Every row comes from one small tree of marks. The marks that hang from a mark follow it in brackets, in alphabetical order. Every link used is in the known rows. Which tree was each row made from?
Known rows:
vake[kunelo[roku[vizan zodi[letares]]]]: -1.67 -1.59 +0.06 -0.48 +0.58 +1.86 -1.23 +1.61 +1.10 +0.31 +1.30 +0.20 +0.87 -1.01 -0.28 -1.85 +0.46 +0.02 -3.09 +1.65
vizan[zodi[letares[roku]]]: +1.49 +0.53 +2.01 +1.35 -2.84 -0.24 -0.55 +0.10 +3.42 +1.72 -1.69 +1.05 -1.84 +1.24 -0.44 -3.96 +0.87 -1.47 +2.18 +1.00
vake[kunelo[roku[letares]]]: -2.91 -3.26 -1.84 +0.39 -0.53 -0.67 +1.40 +3.58 -1.24 +1.12 +0.48 -2.36 +2.99 -1.79 -0.20 +1.58 -1.58 +0.23 -0.39 -0.49
kunelo[roku]: +0.57 -0.47 +1.65 +1.18 +0.37 -2.29 +1.05 +1.90 -0.86 -0.42 -2.20 -2.84 +3.14 -3.08 -1.52 -0.92 -4.10 +1.23 -1.06 -0.40
kunelo[roku[zodi[vizan]]]: +3.08 +1.33 +0.78 -0.74 +2.89 -0.02 +0.67 +0.29 -0.45 +1.29 -2.04 -2.10 +1.72 -1.54 -1.33 -4.69 -3.02 +2.54 -2.18 +1.87
roku[letares]: +1.01 +0.92 -1.87 -0.07 +0.62 -2.66 +3.06 -0.39 -2.14 +2.61 +0.55 +0.82 +1.38 -0.60 -0.16 +3.53 +0.45 -1.64 +2.26 -1.04
vake[kunelo[roku[vizan zodi]]]: -2.95 -1.59 +0.67 -0.13 +0.41 +2.74 -0.39 +0.79 +0.70 -0.42 +1.69 -0.55 +0.68 -1.60 -0.28 -2.93 -0.98 +0.37 -1.61 +1.30
vake[kunelo[roku[letares zodi[vizan]]]]: -0.84 -1.94 -2.68 -1.21 +1.37 +1.04 +1.10 +2.29 -0.97 +2.55 +0.75 -1.56 +1.87 -0.58 -0.06 -1.48 -0.74 +1.19 -1.14 +1.33
vake[kunelo[roku[letares vizan zodi]]]: -2.50 -1.38 -1.92 -1.31 +1.76 +1.53 +0.77 +1.59 -0.74 +0.84 +1.68 -0.11 +0.50 -0.80 +0.33 -0.16 +0.90 -0.20 -1.11 +0.98
kunelo[roku[letares]]: +1.07 -0.23 -1.53 -0.45 +2.16 -3.68 +2.50 +2.88 -2.76 +1.22 -2.26 -2.28 +2.84 -2.22 -0.60 +2.37 -1.67 +0.42 -0.41 -0.70
vake[kunelo]: -3.46 -2.61 +0.76 +2.22 -3.45 +1.40 +0.60 +0.26 +1.22 +0.47 +2.84 -0.52 +2.14 -1.54 -0.83 -1.30 -2.23 -0.58 +0.95 -0.38
vizan[letares]: -0.07 -0.04 +0.70 +0.15 -2.16 -4.61 +0.74 +0.45 -1.75 +1.38 +0.26 -0.30 +2.67 -0.21 -1.86 -0.19 -1.58 -2.92 +3.83 -2.05
bifar[roku[letares zodi]]: +0.52 +0.03 -2.99 -0.16 +2.66 +0.99 +0.85 -0.10 -4.30 +0.21 -0.68 +0.21 +0.27 +1.99 +1.37 +1.93 -0.97 -2.16 +2.04 -0.13
bifar[roku[zodi[letares vizan]] vake]: +3.19 -0.94 -0.85 +0.18 +0.10 +2.46 -2.01 -1.52 +0.41 -1.76 -0.55 +0.21 -0.97 +3.09 +2.09 +2.15 -0.53 +1.95 -2.70 +0.67
roku[vizan zodi[letares]]: +2.99 +3.59 +1.03 -1.37 +2.24 +1.36 -1.23 -3.44 +1.63 +1.46 +1.77 +4.71 -2.06 +0.71 -0.37 -2.02 +3.69 -1.81 -1.89 +2.17
letares[roku[vizan]]: +0.17 +4.57 +0.62 +0.81 -1.65 -1.36 +0.88 -1.07 +1.51 -1.79 -2.23 +0.19 -2.96 +1.29 +0.83 +2.97 +1.83 +1.12 +3.71 -1.04
zodi[letares vizan]: +6.41 +2.81 -0.03 +0.13 +0.34 -3.39 -0.70 -1.48 +1.63 +3.59 -2.07 +0.51 +1.80 -0.09 -1.31 +1.88 +1.39 +2.27 -3.39 -0.68
vake[kunelo[roku[letares zodi]]]: -2.61 -3.03 -2.11 -0.71 +0.66 +1.42 +1.31 +3.01 -1.22 +1.80 +1.67 -1.05 +2.07 -0.66 +0.05 -1.67 -1.47 -0.77 -0.17 +1.71
zodi[letares roku]: +4.23 +2.65 +0.46 +2.65 -2.42 -4.52 +0.75 +1.68 +2.84 +1.34 -2.81 +2.54 +1.45 +0.10 -2.04 +2.21 +1.18 +0.00 -1.57 +0.39
bifar[roku[vizan zodi] vake]: -0.27 -0.46 +0.88 +0.33 +0.17 +3.97 -1.76 -3.07 -0.14 -4.87 +1.15 +1.13 -3.12 +1.82 +2.61 +2.33 -0.11 +0.77 -0.80 +0.01

Write each row's tree:
-3.27 -2.57 +1.92 +0.95 -1.09 +1.50 -0.75 +0.94 +1.59 -0.78 +0.63 -1.68 +0.29 -2.59 -0.65 -2.96 -1.11 +0.79 -1.55 -0.22
vake[kunelo[roku[vizan[zodi]]]]
+1.89 +4.14 +1.34 +1.23 -1.65 -5.29 +1.00 -0.11 +1.09 -0.62 -1.95 +1.88 -0.44 -0.27 -2.09 +2.23 +2.26 +0.11 +1.53 -1.79
zodi[roku[vizan[letares]]]
-3.73 -3.41 +0.33 +1.73 -2.64 +3.01 -2.18 -1.05 +0.58 -5.78 +1.51 -0.81 -1.82 +0.63 +2.76 +6.16 -0.22 +1.72 -1.40 -2.43
bifar[roku[vizan] vake[kunelo]]
+0.72 +0.35 +2.66 +1.37 -3.54 -4.02 +0.50 +0.95 +1.44 +1.62 -1.46 +0.86 -0.19 +0.40 -2.94 -5.51 -0.34 -2.61 +4.26 -0.75
vizan[letares zodi[roku]]
+1.81 +3.75 -1.88 -2.70 +4.22 +0.80 +1.56 -3.38 -1.54 +2.41 +2.46 +4.30 -2.56 +0.95 +0.55 +0.93 +4.50 -2.30 +1.04 +1.39
roku[letares vizan zodi]
+5.55 +2.84 -0.06 -1.09 +1.76 +0.51 -0.35 -2.40 +1.35 +4.06 +0.12 +2.44 +0.36 +1.14 -1.00 -3.76 +0.98 +0.34 -2.03 +2.57
roku[zodi[letares vizan]]
-3.92 -5.33 -0.05 +2.65 -4.08 +3.04 -1.23 +0.68 +0.15 -4.72 +1.47 -2.00 +0.30 +0.84 +2.33 +4.20 -3.07 +1.11 -0.21 -1.83
bifar[roku vake[kunelo]]
-3.40 -2.25 +0.23 -0.21 -1.01 -1.43 -0.76 +2.55 -0.44 -0.79 +0.50 -2.06 +1.91 -1.82 -0.85 +0.56 -0.79 +0.06 -0.59 -1.53
vake[kunelo[roku[vizan[letares]]]]
+1.26 +0.23 -1.79 -1.63 +3.50 -0.77 +2.15 +2.06 -2.72 +2.21 -0.88 -0.68 +1.72 -0.89 -0.25 -1.66 -1.42 -0.62 -0.01 +1.86
kunelo[roku[letares zodi]]
+0.34 +5.01 +0.26 -0.43 -0.34 +1.57 +0.71 -1.87 +1.60 -0.84 -0.65 +1.81 -3.95 +2.65 +1.13 -1.20 +2.33 +0.05 +4.02 +1.56
letares[roku[vizan zodi]]
+0.69 +1.49 +0.76 -2.20 +3.00 -1.62 -0.42 +0.77 -1.66 +0.00 -0.80 -0.38 +0.48 -0.94 -1.13 -2.74 -0.30 -0.72 -0.45 +0.59
kunelo[roku[vizan[letares] zodi]]
+1.11 +2.32 +0.58 -1.05 +1.96 -1.03 +0.95 -3.22 -0.19 +1.93 +0.80 +2.59 -3.09 -0.61 +0.19 +1.04 +4.29 -1.62 +1.23 -1.06
roku[letares vizan[zodi]]
+0.33 +1.80 +0.37 +0.51 +2.24 +2.43 -1.53 -2.86 -2.09 -2.46 -0.51 +0.69 -1.63 +1.03 +1.01 +0.29 -0.38 -0.70 +0.04 -0.30
bifar[roku[vizan zodi]]
+4.40 +3.06 -3.07 -2.55 +3.63 +0.11 +2.32 -2.39 -1.69 +4.96 +0.78 +1.88 -0.28 +1.45 -0.07 -1.25 +1.79 -0.10 +0.88 +1.67
roku[letares zodi[vizan]]
+0.22 -1.68 +2.10 +1.20 -1.36 +1.75 -2.85 -2.27 +1.48 -4.45 -0.51 +0.63 -3.34 +1.07 +2.15 +3.53 +1.09 +0.77 -2.21 -1.54
bifar[roku[vizan[zodi[letares]]] vake]
-3.71 -3.01 +1.22 -0.06 -1.25 -0.38 -1.18 +2.12 +0.51 -0.24 +0.61 -1.86 +0.84 -1.85 -1.04 -2.48 -0.63 -0.42 -0.27 -0.92
vake[kunelo[roku[vizan[letares zodi]]]]
-1.23 -2.09 -0.25 +0.01 -0.04 +2.15 -0.04 +1.52 +0.61 +1.14 +0.56 -2.17 +2.10 -1.25 -0.71 -4.12 -2.64 +1.95 -1.78 +1.48
vake[kunelo[roku[zodi[vizan]]]]
-3.11 -1.88 -0.08 -1.15 +0.13 +0.82 -0.58 +1.96 -0.24 -0.05 +1.65 -0.75 +1.18 -0.68 -0.61 -2.58 -0.45 -0.76 -0.25 +0.61
vake[kunelo[roku[vizan[letares] zodi]]]
-0.93 -1.14 +0.24 +0.32 -1.53 -1.11 -1.78 -1.33 -1.38 -5.14 -0.28 -0.71 -1.44 +1.45 +1.95 +6.93 +0.07 +0.38 +0.47 -3.48
bifar[roku[vizan[letares]] vake]
+1.07 +0.79 +0.47 -1.31 +3.17 -2.26 +0.87 +0.49 -1.11 +0.71 -2.06 -0.85 -0.66 -2.26 -0.41 +0.51 +1.31 +0.41 -1.32 -0.69
kunelo[roku[letares vizan[zodi]]]
-4.09 -3.80 -0.57 +0.44 -2.91 +0.77 -2.51 +0.23 -0.69 -5.22 +1.44 -1.19 -1.15 +1.83 +2.40 +6.57 +0.38 +0.33 +0.28 -3.37
bifar[roku[vizan[letares]] vake[kunelo]]
-1.26 -3.53 -1.01 +0.59 -1.71 +5.26 -1.62 -1.02 +0.45 -2.81 +1.63 -1.11 -1.01 +2.35 +2.54 +0.56 -2.07 +2.46 -1.21 +0.43
bifar[roku[zodi[vizan]] vake[kunelo]]
+2.64 +3.85 -0.41 +0.26 -1.36 -2.76 -0.61 +0.29 +2.27 +0.28 -2.44 +1.73 -1.37 +1.89 +0.57 +4.32 +3.69 -0.11 +0.59 -0.47
zodi[letares[roku[vizan]]]
-3.15 -3.22 +0.22 +0.55 -0.79 +2.56 +0.23 +2.30 +0.31 +0.42 +1.62 -1.69 +2.37 -1.55 -0.72 -4.50 -3.31 -0.07 -0.68 +1.80
vake[kunelo[roku[zodi]]]
+2.51 +4.37 -0.80 -0.24 -0.60 +1.03 +1.45 -0.93 +1.41 +1.29 -2.19 -0.07 -1.99 +3.05 +0.63 -2.47 +0.20 +1.86 +3.86 +1.72
letares[roku[zodi[vizan]]]
+0.05 +1.34 +3.33 -0.66 -0.86 -2.17 -1.21 -2.84 +0.69 +0.49 +0.60 +1.50 -2.06 -0.63 -1.50 -2.87 +2.08 -2.37 +2.29 -1.80
roku[vizan[letares zodi]]
